Each row comes from the steps of one path. Every step used is in the known rows, and no mark comes twice. Write the path behind each row, first mark first.
Known rows
D -> K: [  3  -8  10   7  26 -23  19  46  14 -10   6  25   6  -6   6   4  -2  -1
  -2   3  -9  -4   7   7 -25 -10  15 -40   3   6 -28 -16  15  11  14  28
 -10 -24  11]
A -> Q -> J -> K -> M: [  0 -14  -2   9  19 -24   4 -55  -1  14  20  -8  -3  -3  -6  13   1 -13
 -15  -7  19  -3  14   5 -15  -5  13  64  -2 -32 -24   4  17   7 -43   8
  -5  -7   5]
B -> M -> K: [  6 -17  -1   2   8 -24  -6  -8  -7  -5  -6   1  -6   4   4  11  -1  19
  -1   3   3  -4   0  10 -29 -10  15 -31  -2  -4  22  17   2  11 -32  16
  -8  -1   7]
A -> Q -> H: [ 25 -10 -16  10   2 -28  17  40 -21 -35 -17  15   4 -14   8  -3   3  -9
  -9   0  -8 -10  16   3   9   0  26   6   0 -50 -22  31  17  -7 -41  36
  -3 -12  16]
N -> G -> M -> B: [ 13  -5   2  11  -1 -21  16   6  43  -8 -13   0 -22 -23  -8   2   3  14
 -14   0  -9 -14  27   9 -55  -5  22 -28   6 -31 -16  18   9 -36  37 -12
  10   9   9]
B -> G -> M -> K: [  8  -8   9   6   6 -15  16 -18  -4 -15   3 -10 -21  -9   1   5  -2  21
 -21  -5  -5 -10  10  11 -34 -17  18 -26   5 -16   2  18  43  13  28  18
   2   3   5]
A -> Q -> J -> K: [  2 -11  -3  12  21 -23   5 -40 -12  32  26  -9  10   3  -4  -2   2  -7
 -22  -3  25  -5  24   4  12   1  15  13   1 -26 -48  10  15   6 -18  54
  -5 -32   4]
Q -> J -> K -> M: [ -1 -15   3   9  20 -18   5 -59  -3   9  19  -5  -5  -1  -5  12   0 -12
 -15 -12  12  -3   7   9 -25  -8   9  63  -2 -23 -26   4  10  11 -12  16
  -7  -8   5]
J -> K: [  6 -14  11  13  23 -18   4 -49  -7  -5   7   0  26 -12  -1   4   4  -7
  -3   2   8  -5   9   9 -17 -10  10 -15   0  -2 -55  12   6   8  12  55
  -7 -28   8]
B -> G: [ 10  -2  22  20  -2 -11  24  16  -6  -4   3  16  19  -6   1 -12   5 -11
 -25   3   0 -10  -3   9 -29 -15  18  -3  -2  18 -22  20  55  14   1  45
  -5  -2  20]
J -> K -> Q: [  7 -13   3  13  17 -24   6 -11 -11 -13   6   2  26 -17  -1  43   0 -15
   7  17   3  -3   2   8  -4  -6  11  51  -2 -11 -40   5  12  10  -8   8
  -5 -12   8]
H -> Q -> J: [ -7  -8 -16  59  -2 -11  22  48 -28  57  23   6  15  -1   6   9  -1 -18
 -52  -1   7  -4   9   7  10   8  17  19  -2  -7 -13  15  16  10  27  33
  -2  -9  14]
N -> G -> B -> M: [  2 -13  -2   8  10 -18   1  -5  12  -3  26   9   3 -16   1  -2   1  20
  -5  -3   1 -14  -8   9 -23  -8  18 -17  -3   0 -14  27  -1 -24 -50 -12
   6   5  16]
G -> B -> M -> K -> J -> Q: [  4 -12  -5   3   8 -29   4  26 -24 -26  11  20   7  -5  -1   8  -3  -1
 -19  50  13  -4   2  10  31  -6  14 -59  -1  25  10   6   4   2 -29  -8
   5  -4   0]
G -> B -> M -> D -> K -> Q: [-15 -11  -6  -8  28 -30   0  48  -1   4  18  16  -5  -5   3  48  -6   5
   8   4  -8  -1   0   8  -8  -4  19  12  -3 -13 -13 -19  10   5 -36 -35
   3  -2   8]
H -> Q -> J -> K -> M: [ -4 -12  -1  34  19 -21   8 -42  -2  20  17  -8   7  -7  -2  23   1 -16
 -26  -9  15  -3   4   8 -20  -3  11  57  -5 -22 -20   7  14  11  -7  16
  -6  -4   6]
K -> M -> B -> G -> N: [ 13   5  15  30 -10 -17   0  26  48  40  -6  38   7 -19 -12  -5  15 -22
 -35   2  31 -12  -6   9 -65  -8  11  21   8   6   7  16  38  -6 -10 -53
  -8  19   2]
K -> M: [  3 -19   2  15   3 -15  10  -2  -7 -11   3  13   3 -13   0  15   1 -18
  -7   3 -10  -5  -1   9 -41 -13  12  51   0  -4 -11   4  12   7 -22 -18
  -5  11  15]
K -> M -> B: [ 12  -9   7  17   0 -25  -1   9  28  -4 -20  14  -9 -12  -7  10   3 -20
  -5   9  -4  -5  12   9 -76  -7  18  26  -5 -16  10   1   6  -8  -8 -29
   2  12   8]
Q -> J -> K -> M -> B -> G: [ 14   4  25  13   8 -24  12 -30  34  12  -4   2 -17   4 -12  -7   5 -11
 -26  -6  19  -8   7   9 -63 -10  17  31 -10 -16   1  12  51   5  -4  29
  -2   4   6]
G -> M -> D -> K: [-19 -12   0 -13  30 -20  15  32  -1   3   8   9 -23  -1   4  16  -4  19
 -10 -17 -21  -2  25   9 -13 -10  21 -63  11 -16 -39 -19  15   4  32   9
  -2 -15   9]
K -> Q -> A: [  4  -9   0  31  -4 -15   9  53 -24  55  -2  17  13 -14   1  33  -1 -17
  -7  11 -11  -2   1   4   7   2  20  47  -9 -18 -22  12   9   6 -10  -6
  -2  -4  10]
N -> G -> M: [  4 -13  -4  12   1 -10  30 -10   6 -18  12  -5 -11 -27   0   5   1  23
 -19 -10 -16 -16  17   9 -15 -11  18 -16  12 -20 -42  24  16 -27  32   0
   3   6  16]
N -> G -> M -> K -> J: [  1 -11 -10  18   4 -16  19 -25 -21 -16   5 -12 -36 -17  -5   1  -3  10
 -29  -9  -4  -8   8  11  24  -6  10 -86  11 -21   6  15  20 -22  38   5
   3   1   0]
D -> K -> M -> B -> G: [ 15   6  29  10  10 -29  18  19  51 -11 -15  18 -13  -3  -7  -3   4 -10
 -13   1   4  -8   2   8 -77 -16  19   2  -8  -5  11  -2  55   5  -7   8
  -4   9  11]
H -> A -> Q -> J -> K -> M: [  0  -9  -2 -27  16 -22   4 -48  -5  27  16 -10 -30  -4  -6  16   1 -16
 -18  -7  20  -2  11   3   7  -4  13  67  -6 -38 -21   6  16   9 -45   2
  -6 -12   1]
A -> H: [-13 -25  11  15   7 -20   8   4   5 -13   2  17  14  -7  12 -10   4 -12
  -9   1 -14 -10 -26   6  11  -8  18   4   5  60 -20  14   6 -19 -12  50
   1 -22  16]
A -> Q: [  5 -12  -8  19  -1 -22  10  33 -15   9   7  11  27 -13   4   2   4 -16
 -13  18   2  -7  22   2  -2  -4  22   1   3 -10 -25  11  22   1 -50   9
  -1  -8  17]
K -> J: [  2 -12  -5  27   0 -12  14  16 -41  -3   3  13   1 -10  -1  -8  -1 -20
 -27   3  -7  -3   3  10  30  -3   8 -68   6   9 -20   6  14   1  16   7
  -2  -6   9]
N -> G -> B -> M -> D -> K: [-21  -9   0 -12  34 -26   4  20  20  12  18  15 -20   1   0  10  -1  20
  -4 -18  -5  -5   6   8 -18  -9  21 -66   0  -9 -16  -8   5 -20 -21  16
  -1 -12  12]
K -> J -> Q: [  6 -11  -1  13  -2 -22  21  47 -34 -27  -1  31  25  -9  -2   4   1 -21
 -25  53   4  -3  11   8  41  -5  13 -42   3  35 -23   3   8   4  -2  12
  -2  -7  10]
M -> B -> G: [ 17   5  25  20  -4 -21  16  24  23   1 -15  17   3  -3  -5 -13   6 -12
 -21   7   4 -10   7   9 -61 -12  21 -15  -6   5  -2  16  50   2   8  30
   0   4  14]

Which path is each row?
[  9   2  13  32  -9  -8   8  36  17  41  10  40  26 -21  -5 -11  14 -19
 -40   2  28 -12 -10   9 -29  -9   9   2  13  23 -20  22  39   3  -2 -21
 -12   6   7] => B -> G -> N
[-12 -21  16  16   2 -25   8  37   2  21  -6  29  19  -4  10  -3   6 -12
 -14  27  -7  -8 -23   2  38  -3  23  11  -5  63 -20  16  -1 -19 -24  58
   1 -28  12] => J -> Q -> A -> H
[  1 -13  10   6  23 -24  14  18  19 -20   5  19  -6 -10   2  17  -2  -9
   0  -2  -8  -3   0   7 -45 -15  13  23  -1  -5 -10 -17  16  11 -17 -13
 -10  -1  10] => D -> K -> M
[-14 -19  10  18   4 -28   4  22  -7  19  -9  20  -1   0   6  -4   3 -13
 -19  24  -2  -5 -25   3  57  -1  19 -29  -4  56   6  14   2 -22 -16  56
   2 -26   2] => M -> K -> J -> Q -> A -> H
[ 28 -12  -9   2   1 -27  24  56 -21 -62 -22  33  18 -11   7   5   3  -8
  -9  32  -8 -10   8   7  12  -4  22  14  -2 -14 -27  28   3   0  -7  48
  -6 -13  16] => J -> Q -> H
[  5  -5 -10 -37  -4 -19  11  41 -25  30   1  10 -14 -16   5   7   3 -23
 -17  17   5  -4  17  -1  32  -2  23   2  -2 -18 -20  12  20   4 -55   0
   0 -13  11] => H -> A -> Q
[  0  -7   2  16  20 -21  19  35 -15 -10   4  19 -11  -4   1  -5  -5 -11
 -19  -1  -5  -2   4   8  25  -5   8 -95   7   8 -19 -16  19   4  22  16
  -7 -17   5] => D -> K -> J
[-19 -13 -10  55   3 -16  18  35 -11  48  21   6   9   4  11   3   0 -16
 -50  -6   5  -8 -12   5  29   8  19  25  -1  27  -8  16  14  -6  15  54
   2 -16  13] => A -> H -> Q -> J
[  5  -8   3  15  -2 -25   6  40 -28  38 -12  20   1   4  -1   9   0   2
 -21  34   9   0   7   6  42   0  18 -51  -9   4   3  15  -1   6 -28  14
  -6  -8   2] => B -> M -> K -> J -> Q -> A
[  5 -13  -6   9   6 -15  20 -26   3 -17   5 -13 -23 -21  -2  10   0  24
 -15  -7  -5 -12  13  10 -27 -12  17 -28   8 -28   2  22  15 -20  33  13
   3   3   4] => N -> G -> M -> K
[  5  -8   1  24  -4 -20  12  46 -37  40  -9  23   6  -4  -3   7   0 -15
 -26  37   6   0   9   6  40   1  17 -44  -7   4  -4  11   5   2   1  27
  -3 -15   0] => M -> K -> J -> Q -> A
[ 23  -4 -10 -62   7 -22  15  18 -26 -16 -20   7 -43 -19   6  30  -1 -17
   0   0  -4  -5  -4   4  45   0  16  40  -8 -51 -28  27   7   5  -9  20
  -6 -21   4] => J -> K -> Q -> H -> A
[-31 -15 -11  21  18 -17   2 -36 -30  48  10  -9  -5   3  -5  30   2 -15
 -34 -21   6   3  15   9  -5  -2  18  21  -3 -27 -19   4  10   2  -2  28
  -2  -4  10] => H -> Q -> J -> K -> M -> D
[  3 -16  -5   7  13 -23  -5 -23   9  -4  17  -1 -14 -10   0   5  -2  20
  -2  -2   7 -10  -9  11 -33  -9  16 -31  -4 -10  26  25   2 -18 -32   5
   4   1   3] => N -> G -> B -> M -> K
[-15 -16  14  16  16 -29   5  42  20  25  -3  21  -1  -6  11  17   1  -8
   0   2 -14  -7 -30   1  30  -1  21  26  -5  38 -13   0   8 -16 -21  36
  -1 -26   8] => D -> K -> Q -> A -> H
[  5 -13 -11  11   4 -22  17   2  -1 -22   5  -9 -10 -22  -1  48  -3   9
  -3   9  -7  -8   6   9 -15  -7  16  41   4 -33   6  13  19 -12   9 -25
   3  11   6] => N -> G -> M -> K -> Q
[ 22  -4 -12 -61  -5 -20  23  59 -42 -24 -25  25 -42 -12   5   5   1 -21
 -20  23  -4  -5   1   4  74   0  17 -19  -5 -21 -17  26   5   2  -5  24
  -4 -17   4] => K -> J -> Q -> H -> A
[ -1 -14  -8  12  11 -20  -3 -15 -29  -3  13   0 -24  -6   0  -2  -6   5
 -18  -1   4  -4  -7  12  17  -4   9 -87   1  -2  21   9   8  -2 -17 -10
   5   0  -2] => G -> B -> M -> K -> J
[ 10  -4   2  11  13 -33  -4 -28  33  19  -6  -3 -14  -3 -12   8   3 -16
 -11   2  19  -4  25   6 -55   0  18  37  -6 -41   0   0  12  -8 -30  -8
   2  -3   0] => A -> Q -> J -> K -> M -> B
[-15 -21  13  23   4 -19   3  18   4  36  -3  18   5  -6   9  -8   4 -11
 -13  -4 -14  -9 -27   3  26  -3  21   2  -4  46 -20  20   3 -21 -13  57
   1 -25  12] => Q -> A -> H
[ 26 -10 -13   3   3 -30  21  41 -33 -64 -25  23  -5  -9   3   3   0  -9
 -17  29  -2  -7   4   9  38  -2  17 -36   0 -21   1  25   6  -4   1  44
  -4 -11   5] => M -> K -> J -> Q -> H
[-14 -18   4  29  22 -25   7 -51  10  13  16  -8   1  -3   2  18   2 -15
 -24 -12  14  -6 -13   6  -5  -4  12  61  -3   4 -15   9  12  -2 -16  33
  -4 -11   6] => A -> H -> Q -> J -> K -> M
[  6 -11  -4  12   1 -25  16  33 -34 -28  -4  23  15  -5  -3   8   0 -17
 -23  53  10  -2  10   9  34  -5  12 -53   2  27   4   3   9   5   1  21
  -2 -10   3] => M -> K -> J -> Q
[ -4  -5   0  69  -5 -13  15  64 -27  79  -4  14  28 -16   7  17   3 -18
 -34   6  -7  -4   4   3   5   5  23 -14 -11 -10 -20  22  11   5  15  29
  -3 -10  13] => H -> Q -> A
[  6 -12  -5   6   2 -24  18  24 -30 -34  -1  13   1 -10  -1  12  -2   0
 -24  47   4  -4  17  10  34  -7  13 -57   7  16  -5   3  12   5  14  -1
   2  -2   1] => G -> M -> K -> J -> Q
[-11  -4   4  -7  21 -26  20  45   2  -7   7  10 -13  -5   1  46  -4   8
  -5  -1 -13  -3  11   7  -7 -10  21  13   3 -19 -24 -17  41  12   4 -14
  -1   2  11] => B -> G -> M -> D -> K -> Q
[ 16   7  15  32 -11 -15   2  39  41  44  -4  40  15 -18 -10 -12  15 -20
 -36   7  31 -12  -4   9 -54  -6  12  -6  10  13  -4  20  35  -7   4 -31
  -7  10   3] => M -> B -> G -> N
[-20 -11  -1 -13  35 -26  -4  30   6  14  17  19 -16   7   4  12  -4  18
  -2 -14  -9  -2   8   9 -18  -8  21 -65   0  -4 -21 -17   4   2 -22   7
   0 -16   8] => G -> B -> M -> D -> K
[ -9  -8  -2  -2  15 -29  18  58 -24 -19   0  32  10   0  -1  10  -1 -13
 -22  41   3   2  17   8  43  -5  15 -77   4  27 -21 -17  10   3   2  22
  -4 -16   7] => M -> D -> K -> J -> Q
[  3 -17  -3   4  14 -23 -12 -12  -5  -1  16   2 -11  -4   4   8  -4  17
  -2   3   4  -7  -7  12 -35  -9  16 -30  -4  -4  22  15   0   4 -32  -6
   4  -4   2] => G -> B -> M -> K
[-11  -6   1  14  13 -22   7  65 -15  63  -3  20  -4  -3   0  39  -2 -10
  -4   1 -13   3   8   4  10   1  23  13  -9 -27 -21  -9  10   5  -5   4
  -4 -13   7] => M -> D -> K -> Q -> A
[-17  -4  10 -12  28 -21  19  29   5   2   8   9 -26   3   2   9  -2  21
 -16 -20 -16  -5  20   9 -18 -14  22 -63   8 -13 -36 -15  37   8  28  25
  -2 -11  11] => B -> G -> M -> D -> K
[ 10  -6   6  11  13 -28  -4 -35  31  14  -7   0 -17  -1 -13   8   2 -15
 -10  -2  13  -4  17   9 -62  -2  15  34  -6 -32  -3   1   4  -6   1  -1
   1  -3  -1] => Q -> J -> K -> M -> B
[-24 -20  -1  -2  19 -16  -3 -48 -26  16   2  -2  -6  -3  -7  24   4 -12
 -11 -17  -5   2  14  11 -21 -11  16  10   0 -20 -29   0   6  -1 -12  21
  -4  -3  11] => J -> K -> M -> D
[-20 -11   3  -4   4  -8  16  -2 -31  15   5  -3 -18  -2  -1   8   1  16
 -30 -20 -17  -5  23  11 -11 -14  25 -33   8 -16 -38  11  38   3  23  16
   6   8  17] => B -> G -> M -> D
[ 21   0 -11 -64   9 -25  22  67 -18 -18 -21  20 -52 -15   9  30  -3 -15
   0   0 -12  -5  -5   2  40   0  18  28  -7 -47 -14  13  12   7  -8   9
  -7 -20   6] => D -> K -> Q -> H -> A
[  1 -11 -15  21  -1 -14  17  37 -30  32  24   9  -1   2   0  25  -5 -15
 -26   5   4  -3   7   8  11   4  15  80  -1 -16 -16   3  14  12   2  -1
  -1  -4  10] => K -> Q -> J
[  2 -12   2  13  21 -15   5 -48 -14  25  24  -6   5   3  -4  -2   0  -5
 -22 -10  18  -4  15   9   1  -2  10   9   0 -15 -50  11   6  10  20  64
  -6 -31   4] => Q -> J -> K
[  5  -4   3  36  12 -30  -1 -17  32  25  -8  -3  -5  -6  -9  18   3 -19
 -21   0  16  -4  15   8 -57   1  16  28  -8 -31   3   4   9  -5   6   1
   1  -2   1] => H -> Q -> J -> K -> M -> B
[-18 -10   2  -4  28 -22  10  40  -6  12   4  21  -6   4   2  11  -2  -1
  -9 -10 -12   1  15   8 -14  -9  19 -58   3  -3 -27 -20  11   4  16  36
  -7 -22  12] => M -> D -> K
[-13 -20  15  18  14 -27  -1  -5   6  28  -2   7   9  -8   7  18   4 -12
  -1   1  -5  -7 -28   2  34  -1  19  38  -6  32 -26  14   4 -19 -23  49
   0 -29   7] => J -> K -> Q -> A -> H
[ 21  -5 -11 -56  -3 -14  18  42 -31  -7 -23  17 -48 -15   9   3   0 -16
 -13  -5 -13  -6  -2   4  35  -1  18   4  -5 -38 -21  31   5   3   1  32
  -5 -18   9] => Q -> H -> A
[  5  -7   4   6  14 -30  25  63 -14 -33   1  35  20  -4  -1   5  -1 -15
 -18  50   5  -2  11   7  37  -6  12 -66   4  35 -22 -14  12   8   2  16
  -6 -17   7] => D -> K -> J -> Q
[  0  -7  -9  12  15 -21  19  53  -5  26  26  14  -9   7   2  26  -8  -8
 -19   1   4  -2   8   7   7   4  15  56  -1 -17 -15 -13  17  15   6   4
  -5 -14   7] => D -> K -> Q -> J
